Each row was made from one small tree. The marks that hang from a mark follow it in brackets, in alphabetical order. Every link used is in the known rows. Write each row's tree.
Known rows
lanutu{femunef karotu}: [-1.736  0.594 -3.675 -0.889 -0.496 -3.195 -0.312  0.259 -2.417  0.129
  2.119  1.186  2.300  3.144 -3.311 -1.437  1.246 -0.394  0.044 -1.311
 -0.091 -3.901  0.613]
rati{femunef{koso togos vupaf}}: [ 2.489 -1.295  3.331 -1.782  1.480  1.519  2.025  0.069  0.508 -0.860
 -2.491 -1.576 -1.140 -2.275  0.954  0.913 -1.417 -1.836 -0.165 -0.865
 -0.926  0.800  1.860]
dafu{karotu{lanutu}}: [-2.537  1.764 -5.259 -1.153  1.093 -4.773 -1.859  1.638  0.426  2.723
  4.450  1.630 -1.270  5.981 -2.114 -1.867  1.146  0.056 -3.860 -3.886
 -3.604 -1.458  0.178]
lanutu{femunef{togos}}: [-0.102 -0.652 -0.279 -0.395 -1.097 -1.353 -0.222 -0.141 -0.995 -0.238
 -1.179  1.588 -0.591  1.171  0.483 -0.705  1.377 -0.827 -2.137  2.292
 -0.166 -1.279  0.988]
dafu{karotu{lanutu{femunef}}}: [-2.806 -0.089 -3.382  1.205 -0.753 -5.316 -3.412  0.048 -1.471  2.786
  2.534  1.434  0.467  5.063 -2.215 -2.807  1.763 -0.465 -4.210 -1.724
 -3.780 -4.028  1.107]
togos{femunef{koso} karotu{lanutu}}: [-2.617 -1.814 -2.672  1.462 -0.446 -0.316 -4.130 -2.799  1.424  2.014
 -0.051  0.010  2.520 -1.917 -1.610  1.656  2.484  0.318 -1.215 -1.952
 -1.202 -3.420 -0.930]
dafu{karotu{lanutu{femunef{rati}}}}: [-2.416  1.201 -0.666  2.293 -1.527 -3.844 -1.642  0.089 -1.818  1.768
  2.698  0.236 -0.419  5.863 -1.350 -2.635  0.722  0.236 -1.973  0.447
 -2.051 -0.812  2.209]
koso{femunef{rati togos vupaf}}: [ 2.180 -0.010  5.146  1.022 -0.468  1.158  3.099  0.763 -0.364  0.467
 -0.431 -1.437 -1.202 -0.601  2.613  1.077 -3.357 -2.177  4.123  2.724
  0.776  3.336 -0.811]
dafu{karotu}: [-0.946  2.081 -6.700 -2.939  1.033 -3.756  0.956  1.820  0.088  1.694
  3.198  3.084  0.285  5.761 -1.756 -0.252  0.439  0.098 -2.023 -3.483
 -0.907 -1.149 -0.856]
koso{femunef{togos vupaf}}: [ 1.642 -1.129  2.265 -0.389  0.146 -0.558  1.846  0.448  0.173  1.234
 -0.241  0.055 -0.188 -1.417  1.823  0.767 -2.383 -3.411  1.526  0.625
 -0.880  0.394 -2.070]
femunef{koso rati togos{karotu} vupaf}: [ 0.692  0.494  2.761 -0.959  1.076  3.079 -0.485 -0.156  1.681 -2.343
 -0.316 -1.741 -0.410 -4.168  1.394 -0.085 -1.095  1.518  2.543  1.643
  1.331  2.538 -0.075]
femunef{togos{karotu}}: [-2.006  0.232 -3.074 -1.922  1.518  0.104 -0.850  1.786  0.718 -1.072
  1.732  2.204 -1.054  0.935  1.159 -1.495  2.376  0.580 -2.101 -0.779
  0.235  0.310 -1.154]
femunef{rati vupaf}: [ 2.880  3.152  1.075 -1.144 -0.209  1.178  2.272  0.762 -0.988 -0.110
  1.596  0.096 -0.328  1.257  0.418  2.049 -1.656  1.057  3.770  0.592
  0.831  2.377 -1.332]
koso{femunef{rati togos{karotu} vupaf}}: [-0.425 -0.654  3.973  1.177  0.267  2.197  1.743  1.202 -0.594 -0.361
  0.569 -0.956  0.065 -1.711  2.726 -0.397 -1.895 -1.685  3.322  1.859
  0.892  2.508 -2.135]
rati{femunef{togos}}: [ 0.136  0.128  0.366 -1.543  1.269 -0.098  3.233  2.085 -0.639 -0.715
 -0.886  1.004 -2.731  3.752  1.384 -0.169  1.453 -2.044 -2.611 -1.367
 -0.267  1.695  1.949]
rati{femunef{koso togos{karotu} vupaf}}: [-0.093 -1.923  2.171 -1.514  2.088  2.235  0.544  0.304  0.198 -2.026
 -1.357 -1.498 -0.125 -3.402  1.201 -1.063  0.211 -1.257 -1.094 -1.624
 -0.788  0.371  0.719]
lanutu{femunef{togos vupaf}}: [ 1.254 -1.300  2.051 -0.596 -1.312 -0.131 -1.437 -0.691 -1.134 -0.174
 -0.559  0.444  0.576 -1.828  1.191 -0.551  0.167 -0.953 -0.184  2.927
 -1.128 -1.705  0.089]
femunef{rati togos}: [ 0.793  2.241  0.779 -1.072  0.247  1.052  2.276  1.744  0.852 -1.031
  0.561  0.600 -2.815  3.045  1.714  0.552  0.440  0.862  0.898  2.194
  1.772  3.919  1.371]
vupaf{femunef{koso}}: [ 4.671  1.141 -3.499 -1.179 -0.379  1.217  4.271  0.582  0.536  0.369
 -3.097  1.973 -0.710  1.026 -0.602  3.349 -1.547  1.670 -1.145 -1.952
  2.196  0.345 -1.050]
karotu{lanutu{femunef{rati vupaf}}}: [ 0.690  1.060  4.038  3.027 -2.323 -0.601 -1.756 -1.069 -2.523  1.266
  1.294 -1.524 -0.144  0.530  0.140 -0.365 -0.589  0.288  1.283  2.442
 -1.935  0.052  0.438]

Which tree is each row?
[ 0.717 -0.684  1.027  0.830 -1.422  2.931 -0.787 -2.440  0.414 -0.022
 -0.844 -0.832  4.050 -4.393  0.389  3.122  0.057  1.262  4.731  1.201
  1.633 -0.339 -1.795] | togos{femunef{koso rati vupaf} karotu}
[ 1.965  0.108  0.282  0.373 -0.175  4.521  3.140  1.837  1.100 -2.814
 -2.892  0.191 -2.229 -0.173  1.978  0.606 -0.247  2.638 -0.666  1.552
  3.581  3.482  0.524] | vupaf{femunef{koso rati togos{karotu}}}
[ 1.940  1.390  1.468 -0.839  0.545  1.071  2.254  0.160  2.001 -1.478
 -1.704 -0.907 -2.535 -0.272  0.519  1.572 -1.110  1.059  1.533  1.774
  2.779  3.589  2.143] | femunef{koso rati togos}
[-3.662 -1.137  0.690  0.834  1.870  0.050 -1.502  2.104 -0.214 -0.232
  1.375 -0.180 -2.857  3.140  1.158 -3.346  3.256 -1.305 -5.029 -2.547
 -3.011  0.347  1.684] | rati{femunef{togos{karotu{lanutu}}}}
[-1.788 -1.224 -0.992 -0.037  1.035 -1.009  1.540  1.257 -0.047  0.657
 -0.103  1.288  0.037  0.293  1.435 -0.989  0.091 -2.454 -0.740 -1.135
  0.404  0.036 -2.417] | koso{femunef{togos{karotu}}}
[ 3.037  0.868  3.822 -1.366  0.195  2.400  1.247 -0.053  1.599 -1.665
 -1.199 -2.071 -1.522 -3.017  1.018  1.421 -2.286  0.730  3.392  2.890
  1.413  3.352  1.060] | femunef{koso rati togos vupaf}
[ 0.929  0.727  2.262  0.168 -1.034  0.041  0.137 -1.448 -1.673 -1.384
  0.160 -2.480  2.747 -2.260 -3.061  0.261 -2.107  0.962  4.871  1.301
  1.243 -1.431  1.665] | lanutu{femunef{koso rati vupaf} karotu}
[ 4.264  0.843  1.243 -0.060 -0.988  3.822  4.783  1.296  1.429 -1.867
 -3.702 -0.165 -3.357  1.140  1.943  2.533 -1.715  1.831  0.024  2.319
  3.515  4.279  1.955] | vupaf{femunef{koso rati togos}}
[ 0.097 -0.833 -0.232 -2.412  1.482  1.594 -1.962 -0.170  1.886 -1.457
  0.061 -0.505  0.779 -5.199  0.415 -0.326 -0.110  0.633  0.291 -0.366
 -0.245 -0.261 -1.552] | femunef{koso togos{karotu} vupaf}
[ 3.109 -0.254  1.893  0.594 -2.176  2.095  0.990 -2.787  0.681  0.845
 -1.680 -0.860  2.888 -3.351 -0.010  5.010 -1.424  0.557  5.747  1.936
  1.889  0.367 -0.645] | togos{femunef{koso rati vupaf}}
[-0.331  0.817  0.380 -0.757  1.169  1.993  0.591  0.297  1.714 -2.590
 -0.823 -0.602 -1.087 -1.173  0.805 -0.285  0.442  1.627  0.713  0.964
  2.655  2.694  0.869] | femunef{koso rati togos{karotu}}
[ 1.621 -1.192 -2.735 -1.002  0.431  2.955  1.428  1.202  1.593 -1.711
 -2.649  1.421 -1.124 -1.040  1.064  0.340  0.666  1.730 -2.794 -0.419
  1.953  0.768 -0.668] | vupaf{femunef{koso togos{karotu}}}
[-3.295 -0.449 -2.162  2.050 -0.529 -2.462 -3.918 -0.750 -2.236  1.261
  1.398  1.224  0.937  1.715 -0.937 -2.477  2.605  0.334 -3.515 -1.250
 -2.564 -3.281 -1.061] | togos{karotu{lanutu{femunef}}}
[-1.718 -0.719 -2.675  0.868 -0.460 -4.890 -2.964 -1.792 -0.412  2.230
  0.550  0.002  0.759  1.744 -3.052 -2.091 -0.023 -0.307 -3.808 -2.177
 -2.836 -4.189  1.598] | dafu{karotu{lanutu{femunef{koso}}}}
[ 2.705  1.585  2.944  0.988 -0.428 -0.013  4.372  0.341 -1.869  1.592
  0.234 -0.424  0.699  0.546  0.589  2.592 -3.903 -1.778  5.216  0.240
  1.086  2.419 -2.478] | koso{femunef{rati vupaf}}
[-1.081 -0.023  1.776  1.261  0.567  0.892  2.534  1.823 -0.454 -0.312
  0.027  0.043 -1.031  0.942  2.043 -0.885 -0.742 -1.556  1.403  0.948
  1.913  2.941 -1.368] | koso{femunef{rati togos{karotu}}}
[-0.419 -0.375 -1.361  0.930 -1.010  2.035  0.414 -2.220  0.462 -0.103
 -1.295  0.499  3.083 -1.583 -0.406  3.360  1.305  1.297  2.945  0.499
  2.979 -0.300 -1.238] | togos{femunef{koso rati} karotu}
[-1.198  0.482  0.019  2.356 -1.233 -3.302 -1.729 -1.440 -0.745  1.388
  0.490 -0.955  0.273  2.648 -2.475 -1.837 -0.398  0.611 -1.150  0.073
 -1.134 -1.056  2.994] | dafu{karotu{lanutu{femunef{koso rati}}}}
[-0.757 -1.150 -0.666  0.828 -0.803 -3.954 -4.100 -1.930 -0.454  2.085
  1.104 -1.222  1.906 -1.306 -2.961 -1.891 -1.162 -0.449 -2.096 -1.093
 -4.142 -4.349  0.988] | dafu{karotu{lanutu{femunef{koso vupaf}}}}
[-0.594  1.534  1.874  3.110 -2.040 -1.666 -0.962 -0.881 -2.196  1.150
  0.772 -0.305 -0.991  3.454 -0.420 -0.696  0.485  0.446 -0.547  1.625
 -0.789  0.221  1.214] | karotu{lanutu{femunef{rati}}}
[-0.849 -1.552 -2.639 -0.553 -1.169  0.999 -2.107 -1.197 -0.192  1.178
  1.646  1.826  4.449 -2.037  0.612  1.847  1.959  0.050  1.895 -0.391
 -0.542 -2.893 -3.710] | togos{femunef{vupaf} karotu}
[-0.720 -1.673  1.172 -0.076  0.769  0.241  0.095  0.916 -0.302  0.469
  0.833  0.168  0.981 -2.450  2.038 -0.932 -1.279 -2.408  0.954 -0.391
 -0.977 -0.243 -3.337] | koso{femunef{togos{karotu} vupaf}}
[-1.108 -0.749 -1.751  1.067  0.064  1.870 -1.495  2.968  0.952 -0.203
  0.795  1.328 -3.372  2.652  2.062 -2.078  2.253  1.280 -5.377 -0.730
 -1.484  0.475 -0.642] | vupaf{femunef{togos{karotu{lanutu}}}}
[-0.607 -1.752  1.752  1.643 -0.943 -1.524 -3.213 -2.173  0.566  0.745
 -2.299 -1.155 -1.352 -1.852 -0.701 -1.291  0.230 -0.750 -3.403  1.764
 -1.531 -1.906  2.567] | karotu{lanutu{femunef{koso togos}}}
[-0.393  0.126 -2.904 -0.974 -0.034 -2.845 -0.318 -1.577 -1.037 -0.179
 -0.272 -0.019  2.676 -0.098 -4.473 -0.177 -0.183  0.133  0.724 -1.800
  0.889 -4.179  1.461] | lanutu{femunef{koso} karotu}
[-1.231 -1.418  1.291 -0.230  1.596  0.622 -4.809 -0.732  2.305 -0.316
  1.209 -1.778 -0.869 -4.605  0.168 -1.946  0.112  0.574 -1.884 -0.492
 -2.563 -0.533 -0.143] | femunef{koso togos{karotu{lanutu}} vupaf}
[-1.812  1.415 -0.396 -0.738  0.830  1.889  0.643  2.018  0.379 -1.976
  1.387  0.900 -1.710  2.008  1.789 -0.987  1.696  1.541  0.159  1.277
  1.680  3.293 -0.197] | femunef{rati togos{karotu}}
[-2.742 -0.683 -1.171 -0.053  1.800 -0.278 -3.854 -0.422  2.485 -0.217
  0.555 -0.626 -1.846 -1.829 -0.554 -1.894  1.597  0.642 -3.511 -1.520
 -1.542 -0.534  0.481] | femunef{koso togos{karotu{lanutu}}}
[-1.050 -1.830 -4.063 -0.333 -0.553  0.291 -0.978 -2.314  0.754  0.579
 -1.306  1.598  3.785 -2.420 -1.147  2.933  2.022  0.381  0.908 -1.755
  1.265 -2.826 -2.292] | togos{femunef{koso} karotu}
[ 0.109  1.389 -0.299  0.250 -0.649 -1.355  1.145 -1.013 -1.421 -1.446
 -0.284 -1.416  1.735  0.732 -3.643 -0.054 -0.636  1.023  3.002  0.393
  2.316 -1.176  2.423] | lanutu{femunef{koso rati} karotu}
[ 3.173  0.268  1.233 -1.535  1.366  0.265  3.133 -0.604 -0.945  0.197
 -1.750 -0.881  0.547 -1.158 -0.820  2.444 -1.952 -1.551  0.672 -3.268
 -0.464 -0.251  0.340] | rati{femunef{koso vupaf}}
